Each row comes from the steps of one path. Every step used is in the known rows, and no mark comes twice. Write the path behind each row, first mark first.
In the rows, 128 means zero.
Known rows:
teto lepe pasaru vemif: [157 149  79 126  95  93  93 105 103  91 136  94 157  92 125 132  97 116
 111 146 142]
vemif teto mapes lavo lepe: [114 105 207 163 145 186 128 128 181 133 123 128  90 167 154 136 167 142
 155  79 134]
lavo lepe pasaru vemif teto mapes: [107 137 151 184 140 138  89 102  97 136 108 100 134 124 155 104 109 115
 169 101  84]
vemif lavo lepe pasaru: [123 119 136 149  96 116 158 119 128 122 145 196 105 182  86 158 159  96
 136 126 127]
mapes lavo lepe: [126 120 166 128 119 168 168 126 173 125 180 156  92 160 123 165 162 121
 111 121 171]
pero lepe pasaru vemif teto mapes: [117 127 137 129 164 139  57 109 113 111 108  99 162 111 165  69  97 100
 193  99 126]
lepe pasaru: [148 140  83  94 135 131 170 116 108 120 178 125 116  92  87 139 119  99
  86 134 145]
mapes lavo vemif: [124 138 127  88 121 143 186 189 173 205 136 150 122 113 116 137 111 162
  92 166 125]
lepe pasaru vemif teto: [127 143 107 106 124 111 150 113  94 140 113 132 135 117 115 114 132 133
 145 125  96]
lavo vemif pasaru lepe: [137 158 123  97 129 132 134 172 106 145 150 121 164 101 139 186  87 107
 116 180 143]
pero lepe pasaru vemif: [129 144  98  99 135 126  97 110 101 107 162 128 164 103 133  98  94  79
 155 137 160]
teto mapes lavo lepe pasaru vemif: [104 171 121 168 118 154  80 131 113 141  83  85 136 133 124  64  85 102
 181 136 143]
vemif teto lepe: [168  83 156 117 128 119 136  99 174  74 179 141 116 123 156 203 177 157
  79  88 125]
mapes teto lepe pasaru: [209 108 111 105 109  79  92  83 155  35 155  99 161 136 119 175 184 136
  92  97 198]
lepe pasaru vemif lavo: [101 159  65 114  99  89 165 153 102 157  81 161 115 126  86  93 107 123
 146 165  97]
lepe pasaru vemif teto mapes lavo: [112 158 116 129 126 138 107 140 124 153  30  92 133 135 117  42 109 143
 198 120 119]
teto mapes lavo lepe pasaru: [131 145 145 158 124 165  99 119 138 122 122 105 120 145 109 102 116  89
 154 114 171]
lepe pasaru vemif teto mapes: [114 148 104 139 149 127 111 124  95 146  84  80 126  86 137  74  88 132
 153 119  83]
vemif teto: [132  97 145  95 154 143 196 121 151 132 180 153  87 112 139 175 166 150
  82 103 110]
lavo lepe pasaru vemif: [119 156 113 149 113 127 127 104  83 129 162 124 137 117 127 132 105  90
 126 141 126]
lavo lepe pasaru vemif teto: [119 129 158 151 111 122 127  95  93 131 131 149 140 157 130 142 157 112
 163 106 100]
mapes lavo vemif pasaru: [114 152 128  87  96 128 161 176 116 177 118 139 132 148  88 119  97 134
 125 188 141]
mapes teto vemif pasaru: [127  99 105 113 161 111 113 119  96 104 131  79 130 111 140 102 125 169
  62 150 141]
mapes lavo vemif teto lepe pasaru: [177 115 170 115  68  98 103 133 175 140  75 158 183 188  99 146 169 161
 165 118 129]
pero lepe pasaru: [157 117 119  85 148 141 116  98 125  87 203 142 150 116 112 136 131  71
 128 118 190]

Write each row's path:
[130 130 110 129 175 157  98 145  85 117 134  85 154  80 149 133  85 121
  91 166 147] -> teto vemif pasaru lepe
[187  99 143 119 105 104 109  81 141  66 148 138 146 145 114 173 179 127
 120  86 139] -> vemif teto lepe pasaru
[ 90 129 185 172 134 166 111 138 159 152  84 110 105 152 174 102 136 152
 176 101 108] -> pasaru vemif teto mapes lavo lepe
[ 82 141  82 115 120 104 194 172 137 169 110 163  81 101 131 124 104 153
 110 168  88] -> pasaru vemif lavo
[127 172 133 121 133 156  86 198 134 157  74  81 162 119 138 117  63 117
 174 179 163] -> teto mapes lavo vemif pasaru lepe
[158 123  92 124  71  39  86 121 151  69  55 132 156 171 120 130 174 158
 150 127 149] -> mapes teto lepe pasaru vemif lavo
[131 121 148  98 136 123  99  99 114 108 136 151 168 143 141 109 143 103
 185 106 135] -> pero lepe pasaru vemif teto
[103 102 130 189 126 118 114 130 112 160 107 173 126 149 105 105 130 131
 109 138  84] -> teto vemif lavo lepe pasaru
[128  87 143 177 129  90  96 116 140 126  84 151 139 182 118 114 183 159
 117 115 120] -> mapes teto vemif lavo lepe pasaru
[122 106 138 125 180 162 157 131 152 137 152 100  82  78 161 137 118 150
  87  94  95] -> vemif teto mapes
[118  82 111 131 159  94 146 158 172 146  93 137 101 124 142 112 160 208
  66 130 104] -> mapes teto vemif lavo
[ 96 133 118 139 170 144 137 145 124 156 114  82  93  64 179 102  85 159
 112 119  70] -> pasaru vemif teto mapes
[113 146 109  96 120 117 170 156  86 169 172 130 128  99 115 150  72 125
  78 190 106] -> lavo vemif pasaru
[133 121 188 162 124 165  98 108 152 120  94 129 123 188 116 109 165 114
 191  77 148] -> vemif teto mapes lavo lepe pasaru
[145 138 150 130 100 153 137 109 140 118 150 153 125 181  83 137 165  92
 151 119 183] -> mapes lavo lepe pasaru
[104 102 154 148 119 132 186 140 158 135 175 199  71 157 130 188 160 125
  99 128 113] -> vemif lavo lepe
[142 110 137 129 118 106 121 111 146 100 137 120 129 110 172 167 145 165
 108 111 101] -> pasaru vemif teto lepe
[122 165  62 105 127 116 154 127  81 144 139 106 129  76 110 101  84 111
 109 159 121] -> lepe pasaru vemif
[145 148 114  93 146 152 140 136 105  85 171 114 130 108 130 181 118  88
 124 153 186] -> vemif pasaru lepe
[ 86  86 147 186 147 136 143 148 146 166 140 172  93 131 147 134 127 162
  72 138  74] -> teto vemif lavo lepe
